What can hang from each mark
j_396: j_121 j_303 j_912 j_980
j_121: j_912 j_980
j_303: j_121 j_215 j_396 j_912 j_980
j_186: j_303

Each row was made from one small tree. The marks that hang from a mark follow it in brackets, in the order of their numbers. Every link used is in the known rows. Write each row's tree.
Known rows
j_303(j_121(j_912) j_215 j_396 j_980): [-3.467 -1.691 -1.123 -0.371 -0.943 -1.565  4.804 -2.617 -0.175 -0.794
  1.332  2.306 -5.979  5.114 -3.965 -1.139]
j_186(j_303(j_215 j_396(j_121) j_912 j_980)): [-2.035 -3.329 -4.353  1.331  0.798  1.773  2.282  0.148 -0.002  1.328
  0.295  0.578 -2.646  0.674  2.175 -1.064]
j_121(j_912 j_980): [ 4.769  8.884  4.316  1.534 -8.478 -2.558 -3.220  0.932 -1.264  0.619
 -4.384 -3.180  4.192  2.141 -0.521  3.336]
j_396(j_121(j_980) j_912): [ 1.293  2.821  1.885  1.904 -2.259  0.700 -4.582  4.816 -2.093 -2.027
 -1.882  1.780  0.907 -2.203 -2.954  3.975]
j_186(j_303(j_215 j_396 j_912 j_980)): [-1.321 -2.451 -5.096  1.789 -0.140  0.891  3.237 -1.423  0.430  2.718
 -0.115  0.117 -1.541  1.225  3.233 -1.732]
j_396(j_303(j_215) j_912): [-0.542  0.792 -1.992 -0.009  2.283 -0.196 -0.308 -2.357  1.420  1.420
 -3.447  2.968  3.467 -1.719 -0.161 -1.601]
j_186(j_303(j_121 j_396 j_912 j_980)): [-0.668 -2.391 -2.133  0.850 -0.808  0.825  2.485 -0.079  1.075  2.421
  2.503 -1.144 -2.870  0.942  2.293 -0.379]
j_186(j_303(j_396 j_912)): [ 1.777 -0.010 -1.177  1.175 -0.979  0.462  0.132 -0.640 -0.299  3.163
  0.781 -2.221  2.150 -1.089  5.936  0.108]
j_396(j_121 j_912 j_980): [ 1.392 -1.094  1.961 -0.267  2.240  1.244 -3.841  3.563  0.222 -4.425
  1.461  1.803  0.283 -4.086 -1.890  1.040]
j_303(j_121(j_980) j_912): [ 0.615  2.800  1.419 -0.813 -2.837 -3.849  2.092  1.388  0.229  1.914
  1.669 -0.739  0.225  0.621 -0.711  1.095]
j_396(j_121 j_980): [ 2.151  0.093  4.482 -2.017  2.351 -0.206 -3.716  3.617 -1.675 -3.078
  2.967 -2.599  2.361 -3.053 -0.015  1.124]
j_121(j_912): [ 5.548  6.507  5.937  0.530 -4.593 -3.679 -3.246 -0.845 -0.946  1.006
 -0.507 -2.481  5.064 -0.045  2.795  2.119]
j_186(j_303(j_980)): [ 3.182  1.089  0.645  2.427 -1.828  0.625 -2.252  0.854 -0.237  2.697
  0.322 -4.120  1.918 -0.297  3.802  1.141]
j_303(j_121 j_215 j_396 j_912 j_980): [-5.914 -4.390 -5.657 -1.044  1.369 -2.383  8.638 -1.962 -0.004  1.383
  3.330  4.544 -6.380  3.546 -2.490 -2.790]
j_303(j_121 j_396 j_912): [-1.460 -0.942 -0.043 -1.924  0.151 -3.042  4.211 -0.832 -1.062  2.019
  4.614  1.228 -1.113  0.208  1.328 -0.219]
j_396(j_121(j_980) j_303 j_912): [-0.830  2.108  0.154 -0.280 -0.059  2.405 -3.883  3.428 -0.366 -0.963
 -4.331  2.061  2.135 -2.430 -3.672  1.989]
j_186(j_303(j_121 j_215 j_980)): [ 0.437 -1.675  0.117  1.531  0.535  0.387  0.277 -0.648  1.689  1.014
  0.899 -2.714 -2.447  1.584  0.700 -0.389]
j_396(j_121 j_303(j_215) j_912 j_980): [-2.438 -3.163 -1.451 -2.415  5.967  2.889 -1.470  0.755  2.576 -4.062
 -1.969  3.387  0.053 -3.214 -3.679 -2.414]
j_303(j_121(j_912) j_396 j_980): [-0.982  0.332  1.360 -0.434 -3.114 -1.442  2.457 -0.634 -1.095  0.221
  2.740  0.379 -3.847  3.526 -2.451  0.915]
j_396(j_121 j_303 j_912): [-0.246  0.459  1.281 -0.981  2.695  1.630 -3.915  2.211 -0.155 -0.681
 -1.618  2.551  2.740 -3.971 -1.340  1.149]

Write each row's tree
[-1.204  0.921 -1.680 -1.193  1.711 -1.130  1.261 -1.649 -0.411  3.037
 -1.807 -0.435  3.322  0.530  0.075 -1.847]  j_396(j_303(j_215 j_980))
[-0.384 -1.767 -2.899  2.194 -0.175  1.696  0.873 -1.244 -0.628  1.853
 -0.538 -1.758 -0.950  1.560  2.551 -0.638]  j_186(j_303(j_215 j_396 j_980))
[-0.961 -0.186 -0.690 -1.249  0.297 -1.550  1.588  1.512 -3.476  1.444
  2.909  1.741  1.397 -1.725  2.681  0.826]  j_303(j_396(j_121) j_912)
[ 0.599  3.531  3.511 -0.104 -2.936 -3.142  0.608 -1.345  1.002 -1.264
 -1.784 -1.118 -1.538  3.766 -3.752  0.707]  j_303(j_121(j_912 j_980) j_215)
[-1.774 -1.749  1.294 -2.256  1.281 -1.344  3.263 -3.565  1.178 -3.046
  1.603  0.500 -3.686  3.081 -2.560 -2.083]  j_303(j_121(j_912) j_215 j_396(j_980))
[ 1.034 -0.707 -0.710  1.583  0.529  1.177 -0.566 -1.878 -0.700  1.609
 -0.646 -2.733  1.247  0.357  4.160 -0.254]  j_186(j_303(j_215 j_396))
[-0.493  3.016  1.901 -2.125 -0.282 -1.451  0.375 -2.178  1.572  0.903
 -3.223 -1.421  1.906  1.932 -2.296 -0.908]  j_396(j_303(j_121(j_912 j_980) j_215))
[ 3.113  5.749  5.771  0.239 -4.424 -1.024 -4.992  3.970 -2.626 -1.668
 -1.787 -2.221  2.479 -0.109 -1.530  4.221]  j_396(j_121(j_912 j_980))
[-0.534 -1.749 -1.464  1.751 -0.341  2.410 -0.306 -0.149 -0.387  0.002
 -0.804 -1.110 -2.244  1.548  1.220  0.078]  j_186(j_303(j_215 j_396(j_121(j_912)) j_980))
[ 3.231  1.831  5.925 -1.930  0.078 -0.469 -4.204  2.695 -0.329 -4.060
  1.568 -2.187  1.866 -1.992 -0.489  1.294]  j_396(j_121(j_912) j_980)
[-0.170 -2.525 -3.381  0.492  1.396  1.039  2.220 -2.065  1.358  1.148
  0.084 -1.127  0.078 -0.156  4.270 -2.369]  j_186(j_303(j_215 j_396(j_980) j_912))
[-0.333 -1.409 -0.041 -2.429  3.397  1.044 -0.290 -1.056  4.076 -1.509
 -0.235  1.252  0.927 -2.427 -2.392 -2.357]  j_396(j_303(j_121) j_912 j_980)
[-2.861 -3.600 -2.463 -0.444  3.587  1.388  1.058 -0.352 -1.277 -3.565
  0.242  3.705 -2.135 -0.629 -2.078 -1.203]  j_303(j_215 j_396(j_121 j_912 j_980))
[ 1.491 -1.865  0.067  1.249  0.752  3.467 -2.837  1.024  0.156 -1.050
  0.298 -1.723  0.094 -1.974  2.597  0.751]  j_186(j_303(j_396(j_121 j_912 j_980)))
[ 0.703 -0.056 -1.251 -1.480  2.538  1.231 -1.192 -0.995  2.810 -0.517
 -1.829  1.154  3.811 -3.212 -0.360 -2.266]  j_396(j_303 j_912 j_980)
[ 2.398  0.100 -0.209  2.428 -1.036  1.957 -2.289 -0.488 -0.438  1.678
 -0.402 -1.929  1.751 -1.256  4.321  1.137]  j_186(j_303(j_396(j_912)))
[-5.050 -4.264 -4.292  0.758  1.267 -0.268  5.223 -1.747 -0.178 -0.755
  1.648  4.954 -6.921  3.304 -4.819 -1.360]  j_303(j_121 j_215 j_396(j_912) j_980)
